Each row comes from the steps of one walk. Every step used is in the known rows, and no mark comes twice. Write the walk behind each row, first mark first.
In the rows, 128 means zero.
Known rows
sevigi/zevure/babo: [157 124  84 160 103 138 109 132 156 113 130  85 121 124 138 118 147  97
 142 126]
kegu/sena/befez: [178 137 112 100 135  91 126 120 148 130  81 242  93 121 103  76 124  73
 152 124]
zevure/babo/sena: [166 145  77  93 132 134 118 148 140 105 146 186 111 126 114  89 160 102
 154 125]
ziza/nusum/kugudi/sevigi: [120  94  96 126 123 106 128 151 144 120 152 122  89 146 144 136 157 107
 107 141]
zevure/nusum/kugudi/sevigi/ziza: [103 111 108 131 112 115 114 145 143 138  99 163  86 127 144 179 116 122
 111 113]
sevigi/ziza: [140 139 107 151  86 112 107 127 145 134 124 183  93 125 121 117 117 133
 128 121]
ziza/nusum/kugudi/sevigi/zevure/babo/sena: [142 111  75  99 111 131  99 155 140 113 158 141 123 139 123 110 171  88
 144 122]
zevure/babo/kugudi/sevigi/ziza/nusum: [ 99 111  96 176 115 128 120 141 143 153 136 105 120 152 128  76 115  99
 129 112]
zevure/nusum/kugudi: [139 121  90 113 152 114 142 160 144 105 186 199 100 120 143 148 147 120
 104 122]
nusum/kugudi/sevigi/ziza/babo/sena/befez: [141 116 108  77  90 101 112 147 132 120  75 248 102 138 109  97 123  80
 144 104]
nusum/kugudi/sevigi/ziza: [119 106 109 123  84 115 106 146 146 136  93 158  78 128 140 174 125 117
 114 118]
nusum/kugudi/sevigi/zevure: [144  77  91 138  86 108  98 139 156 111 125 103  89 135 140 197 168 105
 116 147]
kugudi/sevigi/zevure/nusum: [117 107  92 176 154 105 119 121 146 117 136 111 108 136 136 177 143 127
 122 143]
kugudi/sevigi: [133 105  99 142 130 105 127 128 148 117 101 112  75 139 137 161 153 117
 124 154]
zevure/nusum/kugudi/sevigi/ziza/babo/sena: [128 132  93  84  98 116 106 171 131  98 147 235 106 142 113 110 133 122
 141  96]
ziza/babo: [161 141  96 144  85 109 125 153 146  80 172 171 106 143 119  61 133 128
 139 116]
babo/ziza/nusum/kugudi: [144 116  90 113 109 124 126 154 138 112 189 174 114 142 125  61 148 105
 115 117]
babo/kugudi/sevigi: [129  76  89 142 140 120 136 150 155 124  98 115  76 147 129 178 155  90
 123 147]
sena/befez: [157 124 107 135 132  94 136 111 143 129  89 199  99 126 118  93 129  90
 132 140]
zevure/sevigi: [152 114  79 132 108 100 137 138 139 102 128 180  73 112 136 168 165 125
 110 144]

Which walk is each row?
[132  79  91 152  90 104  99 138 151 118 153  94 104 145 136 160 165 106
 115 145] -> ziza/nusum/kugudi/sevigi/zevure
[104 125 106 175 105 103 112 123 137 147 154 127 110 151 124  72 121 129
 123 128] -> kugudi/sevigi/ziza/nusum
[142  89  93 165  95 103  97 119 155 115 112  86  92 140 131 182 162 115
 128 156] -> kugudi/sevigi/zevure
[127 121 108 128  54 116 109 165 145 102 120 164  95 144 134 111 114 121
 129  95] -> nusum/kugudi/sevigi/ziza/babo
[142 108  88 128 130 113 122 155 149 105 188 175 109 121 140 166 153 117
 107 125] -> sevigi/zevure/nusum/kugudi
[133 130  86 169 112 139 112 123 137 123 154  94 143 151 117  19 133  99
 144 115] -> sevigi/zevure/babo/ziza/nusum
[130  80  91 145  86 117  95 135 147 117 127  92 107 150 131 146 159  99
 122 137] -> babo/ziza/nusum/kugudi/sevigi/zevure
[112 100  99 151 105 139 116 147 152 149  65 119  91 135 135 162 114  92
 131 110] -> zevure/babo/kugudi/sevigi/ziza
[154 126  85 143 101 156 107 126 145 111  82  98 121 134 124  89 134  88
 151 112] -> sevigi/zevure/babo/ziza
[139 121  86 113 113 140 128 159 139 115 174 150 123 139 134  53 142  92
 121 105] -> zevure/babo/ziza/nusum/kugudi
[141 111  84 125  96 139 112 154 142 115 174 131 130 141 132  69 147  90
 122 106] -> sevigi/zevure/babo/ziza/nusum/kugudi
[160 135  95  94 140 116 127 125 136 127  83 216 115 124 110  76 138  70
 153 123] -> zevure/babo/sena/befez
[115  89  85 177 161 115 124 135 151 122 134 115 108 140 131 189 144 110
 122 139] -> babo/kugudi/sevigi/zevure/nusum
[102 106 100 176 111 111 117 137 142 151 152 131 111 156 119  85 121 112
 123 124] -> babo/kugudi/sevigi/ziza/nusum
[140 102  86 121  99 158 106 140 147 112  64  86 111 136 138 128 141  77
 140 108] -> nusum/kugudi/sevigi/zevure/babo/ziza
[115  97  95 118 154 111 138 153 145 114 126 139  83 132 153 190 150 112
 105 135] -> zevure/nusum/kugudi/sevigi
[115  94  87 178 142 116 123 146 149 107 142 117 115 148 129 163 135 111
 128 124] -> ziza/babo/kugudi/sevigi/zevure/nusum
[114  98  92 117 125 136 128 153 141 121 114  97 103 147 147 113 145  87
 120 119] -> zevure/babo/ziza/nusum/kugudi/sevigi
[127 112  90 122  83 107 121 160 136 125 187 196 102 126 137 111 141 118
  98 112] -> zevure/sevigi/ziza/nusum/kugudi
[139  66  85 165 104 116 104 137 161 121 110  89  93 146 125 195 164  94
 127 151] -> babo/kugudi/sevigi/zevure
[129 101  84 152 104 137 109 145 151 122 133  58 123 136 151 127 151  85
 129 122] -> ziza/nusum/kugudi/sevigi/zevure/babo
[119 117  88 169 116 137 111 122 137 127 127  68 135 158 125  46 135  94
 142 119] -> kugudi/sevigi/zevure/babo/ziza/nusum
[129  83  90 143 117 122 134 164 154 106 109 121  86 157 127 145 144  92
 131 129] -> ziza/babo/kugudi/sevigi
[132 141  89 158 128 140 128 127 134 123 156 114 136 150 119   4 128 101
 142 113] -> zevure/babo/ziza/nusum
[132 121  98 127  90 111 116 156 142 129 202 189 111 134 131  82 135 118
 107 113] -> sevigi/ziza/nusum/kugudi
[125 130 109 149  62 112 108 149 144 105 111 151  96 147 127  97 109 128
 138 102] -> kugudi/sevigi/ziza/babo
